(in the rows, 128 means zero)
Known rows, with every step that occurs:
r f b g t: [ 90 153 157 185 101 120 151  94 202 137 126  93 108 136 119 110 162 148
 130  81 114 140 108 105 162 132 118  95 168 138 135  98 178 115 149 132
 103]
m q: [105 112 139 147 127 135 125 113 139 141 136 106 114 135 116 119 171 148
 135 103 133 138 129 136 150 138 186 109 172 144 109 115 157 122 132 169
 117]
g b f r y w: [129 139 152 150 104 125 140 147  91 129 128 136 132 129 120 132 154 107
 144  43 133 159 134 185 147 134 105 114 172 121 142  99 159 120 152 140
  96]
y s: [114 116 169 177 159 127 121 151 137 156 144 137 127 146 118 126 190 114
 142  86 131 152 130 133 123 138 142 119 174 136 120 118 155 116 133 138
 118]
y s t: [102 127 160 153 162 133 113 142 136 147 142 160 132 138 128 107 193 124
 137  84 129 160 130 128 118 147 131 134 181 136 128 122 149 116 125 138
 123]
g b: [100 131 148 159  88 135 125 124 119 142 132 134 106 134 123 116 168 148
 150  95 141 140 107 130 156 138 125 101 171 147 134 119 161 117 143 145
 117]
f b g t: [ 90 156 155 181 104 120 148  97 195 137 128  93 105 136 122 107 167 149
 131  72 114 141 105 116 157 132 120  93 168 144 134 105 175 115 142 130
 110]
s p: [109 128 145 143 152 126 124 112 148 132 139 123 121 128 117 135 177 133
 125  83 126 145 125 131 126 121 130 108 186 138 123 115 156 115 125 129
 125]
r f b: [103 124 139 175 110 124 144  93 182 144 126 133 131 123 112 138 149 143
 120 119 123 140 139  91 159 129 131 121 167 121 130  82 173 112 170 136
  94]
s t q: [ 87 138 147 121 132 135 111 138 148 122 143 121 126 127 125 136 183 166
 135  87 128 156 121 132 136 140 104 114 177 152 126 127 156 110 121 125
 122]
w q t s p: [107 118 140 115 181 134  95 108 131 141 128  87 118 129 120 136 173 124
 120 103 129 155 123 133 120 112 137 112 194 165 121 130 158 112 117 145
 126]
f b g t s p: [ 94 140 148 146 168 124 120  90 167 134 132  92 107 125 121 133 174 126
 113  82 111 150 106 121 129 112 126  99 191 151 130 116 172 108 123 124
 120]
y r f b g: [103 155 136 196  90 119 147  91 182 142 127 120 122 141 112 134 150 132
 118 104 130 142 127  86 166 127 123  93 168 122 131  88 182 116 164 127
  95]
g t q w: [ 90 119 146 133 123 135 127 130 151 129 135  97 111 121 119 128 174 165
 151 104 130 152 107 102 142 144 142  99 171 156 112 133 159 111 124 160
 118]
w y r f: [118 114 146 237 117 123 159 123 152 149 135 119 123 130 112 135 149 116
 139 130 141 146 136  76 161 130 135 109 173 115 132 102 156 116 156 154
 100]
f r: [101 117 142 140 114 126 138 126 154 144 128 133 124 131 116 134 159 138
 140  79 136 142 130 132 153 134 131 121 167 124 126  94 161 114 155 150
 105]
r y: [111 132 135 181 121 126 141 147 121 142 139 131 132 139 115 132 166 113
 143  67 136 144 134 175 154 133 126 113 167 125 124 112 152 115 138 125
 106]
m q w y s: [125  96 158 186 165 131 125 145 113 158 146 133 109 135 118 122 190 118
 148 117 140 161 128 100 114 139 185 117 178 136 108 127 152 116 134 171
 123]
b f r y s t: [102 127 155 138 146 130 117 149 125 146 142 169 136 140 126 114 183 111
 141  73 128 161 136 148 126 144 128 144 178 124 125 107 153 116 138 144
 109]
t g b f r: [ 94 115 144 110  72 128 128 123 138 142 126 134 119 127 123 126 150 153
 152  80 142 142 127 129 161 136 128 123 168 135 131  88 168 115 166 169
  97]
y w: [129 135 159 168 136 127 137 137 117 131 127 122 130 125 121 125 165 125
 136  54 132 159 131 157 134 139 112 105 176 134 146 120 153 119 133 132
 115]
y s p: [116 122 161 151 174 125 115 129 141 141 147 131 125 138 118 136 192 113
 126  86 123 152 129 132 110 122 137 116 188 135 117 114 156 116 124 129
 125]
q m: [105 105 132 130 125 140 119 120 143 152 125 108 128 130 111 120 167 148
 132 116 138 138 120 147 149 138 161 108 171 142 101 114 150 109 134 160
 119]
t g b f r y: [103 125 132 141  82 126 137 145 114 142 134 134 132 135 119 131 153 123
 152  66 144 144 138 175 163 133 123 123 164 124 126  91 161 114 159 146
  91]
b f r y w: [130 136 152 153 117 123 143 147 101 129 129 133 137 129 118 134 154 105
 140  39 131 159 140 186 145 133 108 117 172 118 141  99 157 119 149 137
  97]
s t q m: [ 92 115 132  98 130 146 104 128 143 137 132 104 132 127 116 128 177 166
 129 120 133 149 119 148 141 140 141 112 176 151  98 119 150 105 124 151
 122]
t g b: [ 95 126 139 155  80 136 122 133 116 146 132 112 120 129 128 108 171 165
 157  97 158 143 121 137 154 143 124 101 168 160 137 122 159 114 137 143
 117]
b f r y: [107 125 136 145  99 123 141 142 125 141 135 141 131 137 115 138 152 113
 146  61 133 143 136 172 161 130 125 126 166 115 123  89 160 115 159 145
  92]
m q t s p: [105 112 135 121 181 135  97 102 132 141 134  80 114 130 119 138 176 127
 117 102 126 151 124 139 123 111 152 111 193 166 118 126 160 114 116 144
 126]
q w y r: [125 116 135 243 123 126 155 133 117 150 141 118 107 127 116 127 160 114
 146 124 145 153 123  83 149 134 156  98 174 132 123 130 149 117 135 165
 117]
g t: [ 93 133 164 179 125 126 146 121 176 139 132  95 109 131 124 105 174 147
 145  70 118 141 107 133 151 138 125 105 170 149 133 120 158 115 128 140
 118]
g b f r: [ 96 117 148 112  76 127 130 119 140 140 126 144 112 130 120 129 149 145
 148  79 133 140 119 126 161 133 129 123 169 129 130  86 169 117 168 170
  97]

Rows:
[112 117 139 132 169 137  96 131 103 151 117  74 124 134 122 129 161 113
 134  96 139 163 127 158 136 124 134 114 183 171 130 138 156 112 125 154
 114]
r y w q t s
[110 120 148 220 113 124 153 123 163 147 133 118 133 135 111 136 149 117
 136 121 137 141 137  88 166 133 127 109 170 118 131  98 159 117 154 148
  96]
y r f
[120 102 135 188 135 131 142 126 117 147 135 130  98 114 119 121 168 144
 151 117 148 157 118  83 132 137 168 106 178 136 123 134 150 114 137 170
 126]
q w y
[ 91 153 160 181 110 122 146 111 185 137 129  90 104 140 123 103 172 147
 140  63 120 141 101 124 156 136 119  90 170 147 135 116 168 117 132 134
 115]
b g t
[103 128 153 150 156 131 119 152 125 147 144 165 138 141 125 114 189 109
 139  76 131 161 137 150 123 144 128 141 177 124 124 110 150 115 133 136
 112]
f r y s t
[ 91 117 143 103  77 130 125 122 137 141 126 144 122 126 126 119 153 154
 150  80 141 146 127 128 156 139 126 129 170 135 133  89 166 115 163 169
  99]
s t g b f r
[ 88 131 141 134 112 132 129 116 163 127 133  96 109 123 117 130 169 166
 142 107 126 152 106  91 146 140 139  94 169 153 112 124 169 111 133 154
 112]
f b g t q w
[ 99 116 130 137  79 143 106 127 106 150 131  86 119 134 127 105 171 170
 155 113 161 144 130 145 154 139 144 107 168 177 128 123 158 120 136 158
 117]
m q t g b
[ 85 123 158 170 166 129 127 117 159 147 125  81 104 125 125 118 171 129
 137  77 119 148  98 132 146 129 130 102 180 162 139 133 164 107 119 140
 119]
g t s
[ 99 108 137 145 167 136  99 120 129 157 124  73 115 132 122 130 167 129
 132  99 136 153 119 140 141 122 138 113 180 177 133 136 161 111 124 144
 119]
q t s
[ 95 120 149 125  67 131 120 122 125 141 129 128 114 127 128 113 156 163
 157  85 144 142 118 127 159 139 128 113 172 154 137 110 165 118 151 164
 107]
t g b f
[118 109 142 230 117 125 158 122 148 149 133 120 121 127 111 134 148 118
 142 138 143 148 134  65 159 133 145 108 173 116 128 105 156 116 155 164
  99]
q w y r f
[ 84 155 155 147 108 126 130 119 184 121 138  79 110 133 121 137 175 170
 132  81 115 148 106 124 152 130 101  90 170 156 125 115 174 110 132 119
 112]
f b g t q
[101 121 134 130  80 142 104 133 104 150 126  92 123 134 129 104 168 167
 158 114 164 148 129 140 151 140 130 108 170 175 130 127 155 117 138 159
 117]
w q t g b
[109 119 140 178 125 129 140 125 134 136 137 106  92 118 120 125 173 157
 150 112 140 160 108  81 135 135 151  93 177 145 120 135 158 111 132 162
 125]
b g t q w y
[ 99 102 133 135 168 140  95 113 125 157 126  64 112 134 121 128 168 133
 129 109 135 151 121 142 143 123 164 113 181 179 123 134 162 114 122 159
 119]
m q t s
[107 128 138 205 106 123 152  96 178 146 130 127 132 127 111 140 145 129
 119 127 123 141 140  84 164 127 130 117 166 119 129  82 172 113 170 138
  91]
y r f b
[101 108 138 114 144 144 103 136 133 143 137 109 127 128 117 128 185 156
 131 127 134 155 120 140 130 138 150 115 179 148  96 121 149 104 125 155
 125]
w y s t q m
[117 107 167 186 163 129 127 152 126 152 148 121 107 133 121 125 194 125
 152 108 133 164 119 100 114 138 157 113 178 141 114 131 154 113 130 157
 123]
g t q w y s
[ 93 156 156 206  98 119 157  97 199 139 128  90 109 138 119 112 159 138
 129  87 114 141 109 100 166 130 118  92 167 136 134  98 177 116 148 134
 101]
y r f b g t
[104 100 131 134 127 139 125 114 129 141 132 115 112 125 114 117 167 150
 146 121 140 145 121 102 144 147 198 106 171 145 101 126 156 120 131 190
 117]
m q w
[101 156 135 170  97 121 137  93 175 140 127 123 116 139 116 128 159 144
 119  85 128 142 120 107 157 129 125  92 168 132 130  98 180 115 155 122
 106]
f b g
[115 106 136 173 133 132 135 132 119 139 139 118  98 113 119 133 172 155
 150 120 145 160 116  84 131 136 157 102 178 143 119 136 152 111 133 164
 126]
t q w y
[109 151 134 208  93 118 151  91 175 143 128 121 115 137 113 134 150 132
 119 110 132 146 126  77 162 125 128  92 170 120 131  91 181 115 165 131
  98]
w y r f b g
[126 123 140 252 123 124 157 135 123 151 143 116 109 131 118 129 161 112
 142 112 142 151 126  99 151 129 142 100 174 131 130 125 149 117 136 151
 117]
w y r
[ 96 119 140 125 140 137 114 147 123 132 142 130 126 128 120 132 183 143
 148 106 136 162 122 114 129 147 143 114 175 144 108 132 154 111 124 154
 116]
r y s t q w
[ 83 152 156 151 105 125 133 115 191 121 136  79 113 132 119 140 170 169
 132  90 115 147 110 112 155 130  99  92 169 150 126 108 176 110 139 121
 106]
r f b g t q
[108 109 128 126 115 139 103 139 126 155 125  66 145 132 127 106 169 168
 151 111 169 153 157 145 140 139 140 117 169 180 124 131 148 116 129 157
 119]
w q t g
[ 90 130 138 144  86 139 116 132 114 143 132 126 123 127 133  99 176 165
 155  96 157 148 123 135 148 147 120 110 172 159 140 123 156 114 133 143
 120]
s t g b
[100 152 137 175  93 120 142  88 185 140 125 123 121 138 113 132 152 142
 118  98 129 142 126  91 162 128 123  95 168 123 131  87 183 115 165 126
  97]
r f b g
[109 116 154 163 166 135 118 141 122 149 143 163 121 130 128 106 193 125
 143 101 136 168 127 104 111 147 149 133 183 134 124 129 147 115 126 154
 127]
q w y s t
[ 86 139 161 146 122 129 128 135 170 122 141  80 112 129 122 135 180 169
 143  80 118 147 108 136 147 134 104  98 171 160 125 125 161 110 123 127
 118]
g t q
[124 117 158 167 178 125 120 129 130 143 149 132 115 132 119 136 192 113
 129  94 127 157 129 119 104 119 144 115 191 133 117 118 153 115 125 135
 129]
w y s p
[ 92 121 133 145 124 135 120 137 140 145 134 114 146 122 133 100 180 166
 147  85 158 153 146 138 136 150 126 121 173 156 138 125 148 111 122 135
 121]
s t g
[ 91 123 149 118  71 133 116 122 124 140 130 136 117 126 131 107 160 164
 156  85 144 145 119 126 154 142 125 119 175 154 138 111 163 117 148 164
 108]
s t g b f
[122 114 140 104 131 144 112 126 119 143 113 106 137 129 113 113 160 140
 134 120 142 151 127 152 139 142 158 108 177 141  99 120 145 110 135 180
 119]
y w q m
[ 83 139 152 172 152 125 128 100 173 145 122  80 102 129 124 120 166 131
 126  78 115 149  96 120 150 125 126  94 179 158 140 123 177 106 129 133
 113]
f b g t s
[ 99 119 133 143  80 140 108 132 109 151 131  92 121 133 128 107 171 168
 156 106 162 145 128 143 153 139 126 106 168 175 134 124 157 118 137 148
 117]
q t g b
[ 98 112 143 110  67 136 108 117 117 144 129 106 113 131 127 110 156 167
 155  98 146 142 125 133 159 136 148 117 173 167 128 110 165 122 150 178
 107]
m q t g b f
[132 141 153 137 132 132 126 146 100 131 118 126 138 133 119 119 158 115
 144  80 141 161 138 160 135 140 126 110 177 131 125 125 147 118 138 160
 111]
r y w q
